Each row comes from the steps of one walk. Every step used is in the known rows, and no mark comes twice. Write the walk behind each row, first mark first.
Known rows
Q > T > U > E > G: [-0.66 -1.32  3.07  2.52 -0.37 -3.99 -2.30 -1.09 -0.97  1.71  5.08  4.59
  2.58  0.00  3.46  1.21 -0.42 -1.62  3.21 -0.40 -0.03 -0.55]
G > J: [-0.09 -1.03  1.74  2.14  1.36 -0.81 -2.72 -0.06 -2.55  0.23  0.46  1.47
 -0.49 -2.70  1.61  1.42 -0.67 -0.97  2.26  0.18  0.06  0.36]
X > T > U > E: [ 0.34  0.41  2.90  2.96  0.48 -3.55 -1.62 -2.18 -1.38  1.92  3.67  1.44
  1.72 -0.68  1.96  0.58  0.11 -3.00  1.87 -0.10  0.03 -0.06]
T > X > E: [-0.05 -1.32  0.03  2.96  0.38 -4.58 -2.94 -1.43  0.76  0.61  1.82  4.08
  1.41 -0.81  0.77  1.26 -1.56 -1.32  2.09  0.91  2.51  0.30]
G > J > Q > T > U > E > X: [-0.49 -1.03  3.02  4.15  3.24 -4.90 -2.21  1.26 -2.21  2.12  3.40  4.72
  2.00 -0.36  3.85  2.05  0.11 -0.43  2.18 -0.09  1.19 -1.16]
H > J > Q > T > X > E > U: [-0.59 -2.13  0.24  2.77  1.62 -6.57 -2.46 -1.19  1.42  3.11  2.12 -0.98
  2.85 -0.48  0.44  3.01 -3.20  1.40  2.86  0.91  3.93 -0.80]
U > E > X > T > Q > J: [ 0.40  1.33  1.48  2.73  1.70 -4.13 -2.19 -2.15 -1.75  1.73  3.49 -0.16
  2.74 -1.42  3.02  1.28 -1.04 -3.46  3.45  0.04 -0.71 -0.44]
Q > J > U > E: [ 0.18  0.78  2.34  2.32  0.86 -4.38 -2.59 -1.92 -2.82  1.05  5.02  1.34
 -0.44 -1.08  2.41  1.57  0.05 -1.36  2.39 -0.93  0.32 -0.53]
X > T > Q > J > U > E > G: [ 0.59  0.54  1.00  0.93  0.37 -4.33 -2.68 -2.77 -1.20  1.37  4.95 -0.52
  2.36 -1.11  3.29  1.38 -1.54 -3.69  4.29 -0.10 -0.07 -0.35]
T > Q > J > U > E: [ 0.20  0.67  2.39  1.77  0.82 -3.54 -2.53 -1.58 -2.67  0.28  5.04 -1.98
  0.18 -0.29  2.76  1.08 -0.73 -1.82  3.18 -0.89 -0.60 -0.84]
H > J > U > E > X: [-0.06 -0.46  2.17  2.11  1.81 -3.59 -2.44 -1.58 -2.53  0.92  4.36 -2.03
  0.84 -1.17  3.25  2.33 -2.22  0.61  2.75 -0.48 -0.29 -0.40]
T > U > E > G > J > Q: [-0.16 -0.82  2.75  2.22  1.51 -3.56 -2.42  0.01 -3.53  1.71  2.83  6.88
  0.75 -0.87  4.18  1.99 -0.40 -1.87  2.71  0.28  1.16 -0.24]
G > E > U: [-0.06 -2.22  0.91  1.20  1.53  1.83 -2.89 -1.53 -2.09  1.78  0.68  4.48
  2.32 -2.65  0.79  1.91 -0.10  0.97  3.30  0.89 -0.71  0.42]
Q > T > X > E: [-0.49 -1.89  0.34  3.56  0.39 -5.79 -2.88 -0.88  2.09  0.92  2.91  2.25
  2.42 -0.20  0.48  1.19 -1.60 -0.80  2.34  0.74  2.79 -0.17]
Q > T > U > E > G > J: [-0.73 -1.71  3.29  2.59  0.24 -4.82 -2.41  0.55 -1.78  1.47  4.40  6.58
  1.96 -0.79  3.57  1.13 -0.53 -2.07  3.09 -0.30 -0.15 -0.22]
U > E: [-0.15 -0.23  3.24  1.98  0.62 -2.96 -2.19 -1.62 -2.29  0.74  4.17 -0.18
 -0.05 -0.80  1.65  1.15 -0.91 -0.68  2.04 -0.38 -0.04  0.08]
H > J > Q: [-0.14  0.14  1.55  2.72  1.51 -0.12 -2.21 -2.06 -2.94  1.17  0.13 -6.55
 -0.57 -1.51  1.75  2.86 -2.03  0.34  2.46  0.39  1.39 -0.28]
E > X > T: [ 0.47 -0.37  0.01  2.60  2.16 -0.86 -2.55 -2.23 -0.41  1.54  0.64  0.57
  2.67 -2.76  2.09  1.85 -0.63 -1.43  2.85  0.63  0.52  0.02]
X > T > Q > J: [ 0.45  1.24  0.53  2.54  0.64 -0.92 -2.28 -2.58 -1.44  1.12  0.77 -3.66
  1.45 -1.90  1.62  1.13 -0.65 -3.73  3.42  0.27 -0.20 -0.26]
X > E > G > J > Q > T: [-0.66 -2.65  0.22  2.46  1.87 -6.43 -3.22  0.12 -0.08  1.78  1.79  3.34
  2.34 -1.81  2.28  2.54 -1.32 -0.22  3.42  1.80  2.72  0.03]
H > J: [-0.27 -0.20  1.70  2.41  0.28  0.02 -2.26 -2.04 -2.57  0.61  0.66 -4.88
 -0.37 -1.99  1.51  2.01 -2.07 -0.34  2.63  0.09 -0.15  0.22]
T > Q > J: [-0.05  0.75  1.25  2.43  0.49 -0.03 -2.61 -1.73 -2.75  0.35  1.03 -1.86
  0.52 -1.47  2.27  1.32 -0.51 -2.31  3.43 -0.23 -0.70 -0.50]

Write each row's walk
[-0.37 -2.53  0.08  2.42  2.11 -6.54 -2.79 -0.81  2.35  3.01  2.50  3.01
  3.40 -0.45  0.40  2.51 -1.67  1.32  2.70  0.84  4.36 -0.99] -> J > Q > T > X > E > U
[ 0.23  0.48  1.58  2.16  2.03 -3.64 -2.80 -1.25 -2.57  0.67  4.83  0.87
  1.58 -0.70  3.87  1.65 -0.75 -1.41  3.53 -0.67 -0.78 -1.07] -> T > Q > J > U > E > X
[ 0.47 -0.23  0.27  3.50  1.88 -0.58 -2.28 -1.91 -0.88  1.99  0.45  3.71
  3.25 -2.00  2.95  1.45  0.63 -2.39  2.62  0.55  0.16 -0.35] -> E > X > T > U
[-0.48 -2.86  0.20  2.17  0.86 -6.36 -2.84 -0.83  2.63  2.43  3.14  4.96
  3.64 -0.89  0.24  1.61 -1.69  0.61  2.83  0.55  2.72 -0.48] -> Q > T > X > E > U
[-0.58 -0.51  1.85  3.26  1.49 -1.37 -2.16 -1.50 -1.53  1.40  1.03 -8.43
  0.33 -0.82  1.44  2.82 -2.13  0.80  2.62  0.19  1.69 -0.76] -> H > J > Q > T
[ 0.20 -0.86  1.89  1.80  2.31 -3.54 -2.80 -1.20 -1.58  0.79  4.84  2.01
  1.34 -1.11  3.09  1.83 -0.72  0.42  2.55 -0.47  0.11 -0.59] -> J > U > E > X
[-0.07 -1.54  0.17  2.95  2.33  2.51 -3.20 -1.22 -2.47  0.51  0.17  4.52
  2.52 -2.34  2.31  2.00  0.02  0.02  3.17  1.15 -0.84  0.51] -> G > E > X
[-0.45 -0.63  2.82  4.08  2.72 -4.08 -2.09 -0.41 -1.42  2.33  4.14  2.24
  2.79  0.46  3.65  2.14  0.27 -0.03  2.28 -0.25  1.31 -1.55] -> J > Q > T > U > E > X
[ 0.60 -0.80  1.47  2.02  3.03 -5.29 -2.61 -0.43 -1.27  1.31  3.91  2.36
  1.67 -2.30  2.64  1.49 -1.01 -1.40  2.45  0.14  0.42  0.00] -> G > J > U > E > X > T
[-0.14 -0.96  2.53  1.31  1.78 -3.99 -2.66 -0.35 -3.12  1.32  3.00  3.45
  0.16 -1.63  3.19  2.41 -1.66 -0.97  2.88  0.47  1.48  0.17] -> U > E > G > J > Q
[ 0.33 -0.34  2.12  2.31  1.63 -4.45 -2.12 -0.82 -2.26  2.50  2.60  5.09
  1.87 -1.35  3.49  1.82 -0.61 -3.29  2.71  0.73  1.66  0.05] -> X > T > U > E > G > J > Q
[ 0.29  0.39  0.63  2.49  1.10 -1.30 -2.99 -1.94 -2.38  0.80  2.03  0.87
 -0.14 -1.99  2.27  1.89  0.43 -1.12  2.82 -0.45  0.64 -0.60] -> Q > J > U
[-0.64 -2.94 -0.25  2.64  0.29 -6.66 -3.43  0.41  1.57  0.98  2.32  7.38
  2.85 -1.44  1.79  1.56 -2.39 -1.74  3.33  1.25  2.76  0.37] -> Q > T > X > E > G > J
[-0.66 -0.20  3.14  4.36  2.16 -4.10 -1.76 -0.73 -2.33  2.44  3.67 -1.66
  2.12  0.36  3.72  2.66 -1.28  0.09  2.52 -0.23  0.90 -1.33] -> H > J > Q > T > U > E > X
[ 0.29  0.33  0.71  1.95  0.98 -0.64 -2.93 -1.62 -2.26  0.04  2.07 -2.47
  0.37 -1.28  2.57  1.46 -0.32 -1.67  3.51 -0.55 -0.33 -0.89] -> T > Q > J > U
[ 0.74 -0.20 -1.27  2.84  2.62  1.13 -3.25 -2.00 -1.65  0.92  0.86  0.85
  3.73 -2.30  2.72  1.82  0.05 -2.60  4.27  1.12 -0.90 -0.15] -> G > E > X > T > Q > J > U
[-0.36 -0.88  1.61  2.99  2.01 -1.30 -2.51 -1.17 -0.69  1.29  1.52 -4.07
  0.94 -0.74  1.38  2.29 -0.54  0.69  2.45  0.11  2.09 -0.92] -> J > Q > T
[-0.18 -2.22  0.53  1.20  1.18 -4.98 -2.73 -1.68 -0.16  2.43  2.19  4.24
  2.34 -2.35  0.84  1.80 -0.59  1.01  2.88  1.07  0.79  0.08] -> X > E > U
[-0.22 -0.91  0.97  3.42  1.72 -1.59 -2.67 -0.83  0.73  1.09  1.50 -1.66
  1.19  0.12  1.14  2.19 -1.51 -0.15  2.23 -0.13  3.76 -1.03] -> J > Q > T > X
[-0.37 -1.62  0.12  3.78  1.60 -5.84 -2.85 -0.83  1.78  1.44  2.29  0.44
  2.15  0.33  0.69  2.04 -1.62 -0.14  2.20  1.03  4.36 -0.69] -> J > Q > T > X > E
[ 0.12  0.15  1.52  1.42  0.32 -4.38 -3.00 -2.27 -2.58  1.32  5.18  4.47
  0.67 -1.48  3.60  1.98 -0.53 -1.81  3.58 -0.53  0.48 -0.31] -> Q > J > U > E > G
[-0.05 -2.01 -0.74  2.28  1.58 -5.57 -3.44 -0.12 -0.10  1.20  0.74  7.77
  1.58 -1.56  2.34  2.46 -2.29 -1.59  2.97  1.73  4.12  0.34] -> T > X > E > G > J > Q
